Each row was made from one walk, in order. Every step used is in the known rows, and no mark comes twice. Write each row's walk.
In the rows, 128 means zero.
Known rows:
rosi, lizi: [126 118 124 131 138 132 139 127 139 150 106 132 134 114 128 128 146  87
 127 134 114 123 139 122 155 130 119 135 126 141 143  84 131 135 114 135
 120 135 153 133 131 129 129 136 122 139 134 124 116 138]
bunakod, levip, lizi: [ 90 115 120 131 136 116 125 159 110 141  94 127 130 134 128 139 141 128
 114 141 143 158 138 154 124 123 120 130 131 135 154 113 119 136 149 127
 124  77 131 130 112 135 137 122 122 120 126 136 131 163]
rosi, bunakod, levip: [106 105 109 133 141 114 145 160 114 143  73 124 137 140 128 150 158 143
 120 137 131 119 133 127 150 116 111 115 126 152 152 175 118 129 157 136
 121  90 145 126 133 129 139 140 131 162 126 155 144 146]
levip, gazo: [161 134 124 129 134 129 136 133 112 130 116 121 142 136 139 104 137 102
 135 129 109 143 152 123  99 136 133 132 131 131 116 146 128 117 124 128
 126 129 138 133 133 128 107 142 123 144 114 131 120 122]
gazo, levip, lizi, rosi: [124 138 127 112 141 129 152 161  96 130 165 118 139 154 146 120 153 148
 123 144 152 127 157 142 154 134 132 135 126 118 120  47 120 122 131  93
 148 123 131 135 108 150 103 132 127 103 114 136 118 124]
bega, rosi, gazo, levip, lizi: [137  87 103 136 134 120 154 177 106 161 186 121 152 158 160 125 115 132
 130 132 186 167 169 138 134 145 127 118 112 138 110 109 119 117 104 102
 132 141 169 159 103 124  82 138 119 103 113 117 117 136]
bega, rosi, bunakod: [141 100 123 144 146 118 146 144 105 143 140 114 141 141 126 139 102 140
 123 132 137 103 143 113 145 126 128 117 129 142 128 172 120 121 118 117
 125 130 166 131 140 115 123 126 128 139 111 151 143 120]
gazo, levip, bega, rosi, lizi: [137  94 102 132 148 114 152 147 132 176 147 131 147 131 130 110 130 101
 125 171 162 129 148 122 174 142 113 125 127 137  95  39 132 118 119 125
 123 132 156 152 117 126  97 130 127  90 134 135 117 144]
misa, lizi, rosi, bunakod, levip, bega: [119 110 119 125 156 123 139 144 105 151 109 102 153 119 126 157 179 167
 130 193 166  97  91 160 180 113 132 150 125 135 104  93 115 124 189 137
 127 117 135 122 124 179 140 118 137 101  58 146 164 146]
bega, rosi, gazo: [134  97 120 135 125 118 141 146 120 148 163 125 147 141 143 145 107 130
 136 115 180 124 138 132 133 139 131 127 117 147 106 182 123 114 112 131
 120 148 159 147 120 117 105 135 123 127 111 110 133 117]
bunakod, levip: [112 116 118 125 131 110 120 137 124 136  89 134 124 123 129 132 148 136
 123 128 138 136 122 140 136 124 118 121 127 136 133 114 120 119 156 148
 120  96 121 129 117 121 141 136 132 133 145 138 140 149]
bunakod, levip, lizi, rosi: [ 93 132 125 116 150 121 140 164  97 136  96 123 129 131 134 141 160 154
 123 140 161 120 134 155 142 123 131 150 133 130 134  91 116 127 152 128
 135  89 113 126 109 146 136 124 127 128 112 139 141 150]
lizi, levip, bega, rosi: [133 108  97 126 138 115 127 154 113 153 139 119 134 145 108 141 106 155
 126 144 165 147 152 142 122 137 121 146 127 128  92 125 115 123 123 133
 121 145 144 135 136 125 110 112 133 103 118 135 142 107]
levip, bega, rosi, bunakod: [113  92 107 143 150 119 141 144 118 149 141 108 148 136 120 152 107 139
 120 162 149 104 128 123 147 125 129 131 133 144 102 165 131 125 132 124
 121 101 160 133 139 129 128 110 132 112  79 153 146 136]
misa, lizi, levip, bega, rosi, bunakod: [157  91  95 143 150 121 136 148  96 168 155  95 152 127 113 150 122 160
 123 192 145 126 134 154 142 126 121 142 120 134 102 135 103 132 139 119
 125 163 161 130 147 149 116 110 135  92  77 146 157  96]
bega, rosi, gazo, levip, lizi, misa: [168  86 113 133 133 130 140 195  93 164 179 105 161 160 165 147 107 139
 114 121 137 158 178 141  99 150 128 110 115 129 102 150 120 120  92  95
 136 159 189 161  92 120  81 142 125 105 121  87 112 120]
misa, lizi, rosi: [154 134 136 118 137 130 135 117 111 122 149 119 137 108 140 124 150 141
 139 154 141 110 105 160 157 127 138 151 123 114 112  79 113 120 145 122
 142 174 114 121 119 161 120 123 133 102  97 123 144 119]
misa, lizi: [161 120 131 134 131 128 126 115 133 136 149 126 132 102 137 123 136 123
 137 162 120 144 102 147 131 126 132 140 122 120 132 101 119 127 139 122
 129 163 134 125 120 148 126 121 131  98 112 118 134 132]
lizi, misa: [168 127 140 126 126 134 112 150 116 131 113 112 124 116 143 147 119 132
 115 118  79 124 135 133  90 134 127 114 133 110 120 169 128 130 121 131
 136 148 151 135 118 120 120 129 134 133 132 102 123 112]
misa, lizi, levip, bega: [152 111 102 125 133 126 120 138 118 146 140 112 142 119 115 135 144 152
 132 192 133 148 120 169 122 129 124 158 118 118 110  95 107 135 143 130
 126 170 138 127 131 163 114 113 136  76 101 120 139 109]
misa, lizi, rosi, bega: [129 120 136 109 140 139 134 118 121 130 147 125 129 116 117 124 153 156
 150 149 148  85  90 140 163 125 146 154 115 128  92  52 113  84 162 107
 148 193 133 120 113 159 119 119 122  91 100 114 128 143]
bega, rosi, lizi, levip, bunakod: [145  93 109 129 145 110 151 159  90 166 112 130 138 127 126 130 131 139
 132 145 129 141 181 136 121 135 104 138 124 153 139  77 118 119 100 124
 135 122 167 132 132 105  91 139 112 173 173 125 112  95]
gazo, levip: [135 125 114 122 131 123 135 137 119 134 143 126 132 147 140 113 136 129
 124 137 146 146 141 135 142 133 119 110 125 117 132  95 126 115 133 116
 133 134 126 142 116 123 109 141 128 115 142 138 120 123]
rosi, gazo: [124 115 117 131 120 133 144 144 132 133 152 128 146 136 140 145 130 129
 136 121 155 128 134 131 125 133 128 126 109 142 110 162 125 129 122 133
 122 150 150 139 118 134 115 139 124 129 110 111 129 124]
lizi, levip: [149 128 108 121 126 119 129 149 106 137 120 125 126 147 117 139 133 158
 124 131 121 149 153 144 114 131 113 131 116 124 128 121 111 129 121 125
 130 145 144 126 139 129 120 140 129 143 140 137 135 100]
lizi, rosi, bunakod, levip, gazo: [141 122 111 120 158 117 166 156  78 141  88 109 155 146 136 134 175 144
 135 135 123 101 145 132 140 129 125 130 125 148 128 134 114 112 165 145
 131  95 136 124 133 145 117 158 126 185  81 153 149 128]

Which walk is each row?
[160 107 111 123 138 116 125 144  88 140 124 117 141 124 129 135 154 160
 136 169 110 160 136 177 100 125 116 137 116 125 137  90 108 128 141 118
 142 152 141 115 122 142 101 133 119 131 143 119 125  88] | misa, lizi, levip, bunakod
[120 120 114 105 133 123 163 173  91 135 173 122 162 155 155 140 169 171
 154 139 177 123 150 152 142 137 123 125 105 138  96  77 129 101 130 116
 154 136 137 135  93 138  74 158 114 164 130 123 114  96] | lizi, rosi, gazo, levip, bunakod
[149 117 144 132 132 145 112 162 104 141 112 112 130 125 137 149 125 128
 107 125  83 142 149 144  77 134 131 129 136 117 132 165 128 151 107 106
 138 120 157 138 112 136 118 121 128 104 120 106 114 127] | levip, lizi, misa
[121 117 100 123 138 127 135 153 129 167 108 121 141 127 108 134 152 122
 125 167 125 129 151 133 138 134 110 153 120 138 107  81 122 143 122 143
 115 135 158 136 140 146 119 127 130 116 124 125 123 122] | rosi, lizi, levip, bega
[166 114 136 133 134 138 129 151 130 158  89 121 139 109 135 144 149 105
 113 120  78 118 146 121 120 138 119 130 127 124 132 124 128 140 104 133
 128 139 179 140 119 128 121 148 130 135 146 101 113 126] | rosi, lizi, misa
[117 113 116 120 135 113 139 151 103 135 133 132 136 153 147 112 152 142
 133 149 151 151 145 142 122 129 114 111 122 130 125  81 135 114 137 110
 144 108 128 131 103 123  95 148 117 148 156 133 107 114] | gazo, levip, bunakod
[123 124  98 123 130 124 125 148 119 144 123 117 133 142 104 145 133 158
 127 158 147 143 137 150 118 131 115 143 122 124  94 124 117 133 129 132
 128 135 137 128 136 147 121 116 135 109 115 138 134 110] | lizi, levip, bega
[131 120 106 118 132 116 128 157  84 138 117 124 125 140 121 137 144 171
 129 137 123 155 162 156  97 129 107 131 120 138 131 121 120 120 128 124
 142 119 126 118 123 124  99 144 117 173 157 127 115  87] | lizi, levip, bunakod
[108 130 132 128 149 140 156 161  84 131 134 106 146 145 125 156 148 155
 119 144 139  89 145 132 139 122 137 140 130 140 137 126 118 136 136  98
 146 108 138 122 127 157 124 126 128 139  79 145 136 121] | levip, lizi, rosi, bunakod
[ 79 123 136 109 146 146 141 155 109 129 138 123 126 152 118 129 137 155
 132 136 161 105 120 130 135 130 142 159 122 137 102  54 120  96 140  92
 147 136 143 127 108 150 121 115 112  92 109 123 119 149] | levip, lizi, rosi, bega
[156  96 101 133 140 113 122 134 106 160 160 113 139 113 117 135 121 148
 132 180 160 151 125 165 134 135 124 152 126 117  92 115 108 128 134 130
 126 180 145 135 132 149 114 106 134  66 100 128 148 107] | misa, lizi, levip, bega, rosi
[123 119 116 129 137 126 133 151 108 141 166 125 137 155 140 122 135 126
 117 146 144 157 154 139 130 133 121 121 126 119 145  86 122 135 121  97
 136 118 146 140 116 139 103 131 122 104 127 139 111 143] | gazo, levip, lizi
[143 124 113 125 133 109 133 141 106 142  84 126 139 126 143 110 158 110
 140 134 119 145 143 135 105 135 118 120 128 141 125 126 124 112 155 151
 118  92 128 135 127 129 123 154 124 158 125 133 131 149] | bunakod, levip, gazo
[129  90  85 127 129 119 146 168 119 164 167 115 149 147 116 152 116 158
 136 148 178 141 161 147 123 145 126 145 110 143  83 162 109 116 115 139
 119 152 167 148 128 134  99 125 132 103 100 114 145 104] | lizi, levip, bega, rosi, gazo
[112  99  97 123 129 131 148 162 132 148 174 125 157 155 139 141 143 132
 141 157 180 150 133 135 145 138 124 121 106 137  80 127 126 125 133 130
 121 136 145 149 114 147 103 138 123  96 101 125 122 130] | rosi, gazo, levip, bega
[ 98  97 108 130 140 101 121 147 124 156 110 128 131 122 125 133 124 139
 125 156 178 136 118 140 147 130 121 133 131 139  99 137 127 120 159 151
 113  85 123 142 115 118 142 115 134 104 116 141 149 160] | bunakod, levip, bega, rosi
[118  93 106 135 131 123 140 150 128 157 158 115 151 142 129 145 100 129
 138 143 206 123 128 135 137 141 132 143 117 148  75 177 130 123 121 141
 115 144 150 147 117 134 106 113 124  96  94 114 137 129] | levip, bega, rosi, gazo
[ 89  97  98 132 144 120 135 156 123 154  86 121 142 141 112 157 152 141
 117 173 148 111 107 134 145 116 120 125 128 153 113 168 127 134 169 150
 109  78 141 130 134 141 142 124 132 126  97 152 152 158] | rosi, bunakod, levip, bega
[153 117 106 121 135 126 141 147 115 153  97 133 131 133 116 132 156 132
 124 137 105 139 161 130 139 133 108 133 121 137 146  86 111 137 114 135
 122 153 159 131 142 135 116 145 127 151 150 126 121 111] | rosi, lizi, levip
[121 126 120 117 156 133 172 169  80 139 158 105 155 167 138 140 154 163
 118 155 139 109 156 132 158 127 125 124 126 131 132  78 120 128 136  83
 151 116 155 130 118 152 106 140 124 134  98 151 126 120] | gazo, levip, lizi, rosi, bunakod
[124  91 108 137 150 103 147 155 103 156 104 119 143 137 128 147 121 155
 117 138 150 113 136 122 148 123 115 104 133 151 142 171 117 117 152 135
 119  88 157 133 138 113 136 132 129 148 122 157 154 139] | bega, rosi, bunakod, levip
[166 109 108 126 144 111 146 152 104 169 119 128 135 124 115 125 122 127
 124 136 125 139 172 128 143 141 110 133 125 140 136  81 116 126 105 131
 122 146 174 142 140 111 107 139 131 140 151 134 126 106] | bega, rosi, lizi, levip
[112 107 116 135 137 118 121 136 127 148 144 119 134 127 124 133 102 121
 128 157 169 126 123 136 139 134 133 141 134 132  86 127 133 122 127 131
 121 117 136 139 124 120 126 107 129  91 107 134 139 135] | levip, bega, rosi
[129 106 104 130 140 111 136 144 117 150 168 124 139 146 136 109 105 128
 131 157 174 144 137 132 153 138 122 125 126 123  84  91 133 110 132 120
 128 122 142 153 117 125 105 120 133  71 120 151 127 133] | gazo, levip, bega, rosi
[115 120 103 125 135 123 126 137 130 142 136 124 136 149 138 121 142 124
 130 170 159 146 128 134 149 131 122 121 122 122  91  81 129 121 143 122
 129 124 128 143 114 144 116 125 128  83 117 134 125 130] | gazo, levip, bega
[122 103 102 130 126 134 148 171 115 149 176 120 155 164 151 135 145 134
 129 135 164 168 162 145 122 139 127 122 108 140 120 116 121 129 116  98
 132 134 156 148  99 143  97 146 117 108 119 107 111 130] | rosi, gazo, levip, lizi
[144  85 111 146 150 117 134 191  85 163  96 102 140 130 134 167 115 151
  95 130 111 127 156 136 102 128 117 104 136 139 144 203 113 135 131 112
 129  90 178 141 116 115 124 130 131 143 111 129 143 143] | bega, rosi, bunakod, levip, lizi, misa
[170 119 128 128 130 136 125 175  97 144 135 106 136 139 145 138 131 127
 105 139  91 164 163 141  90 138 119 109 131 114 127 105 127 134 115  94
 145 134 164 145  97 130 108 137 131 100 135 101 106 131] | gazo, levip, lizi, misa
[ 85 118 108 116 157 125 150 160 106 141  79 115 147 132 117 168 167 172
 124 167 166  86 108 142 174 120 122 143 130 140 109 136 122 124 172 141
 122  75 122 124 122 159 139 125 130 137  81 160 163 142] | lizi, rosi, bunakod, levip, bega
[161  98 119 132 127 141 138 194 106 152 165 108 156 164 155 151 138 132
 115 123 121 166 173 144  85 145 123 115 110 127 118 146 126 134 106  96
 140 152 172 159  92 141  90 150 125 112 128  87 105 120] | rosi, gazo, levip, lizi, misa
[100 126 122 102 145 139 149 157 105 135 154 127 130 167 127 116 147 158
 135 137 168 118 140 131 157 133 136 136 114 130  89   4 117  87 145  76
 154 154 152 136  98 145  93 136 118  82 125 132 109 147] | gazo, levip, lizi, rosi, bega
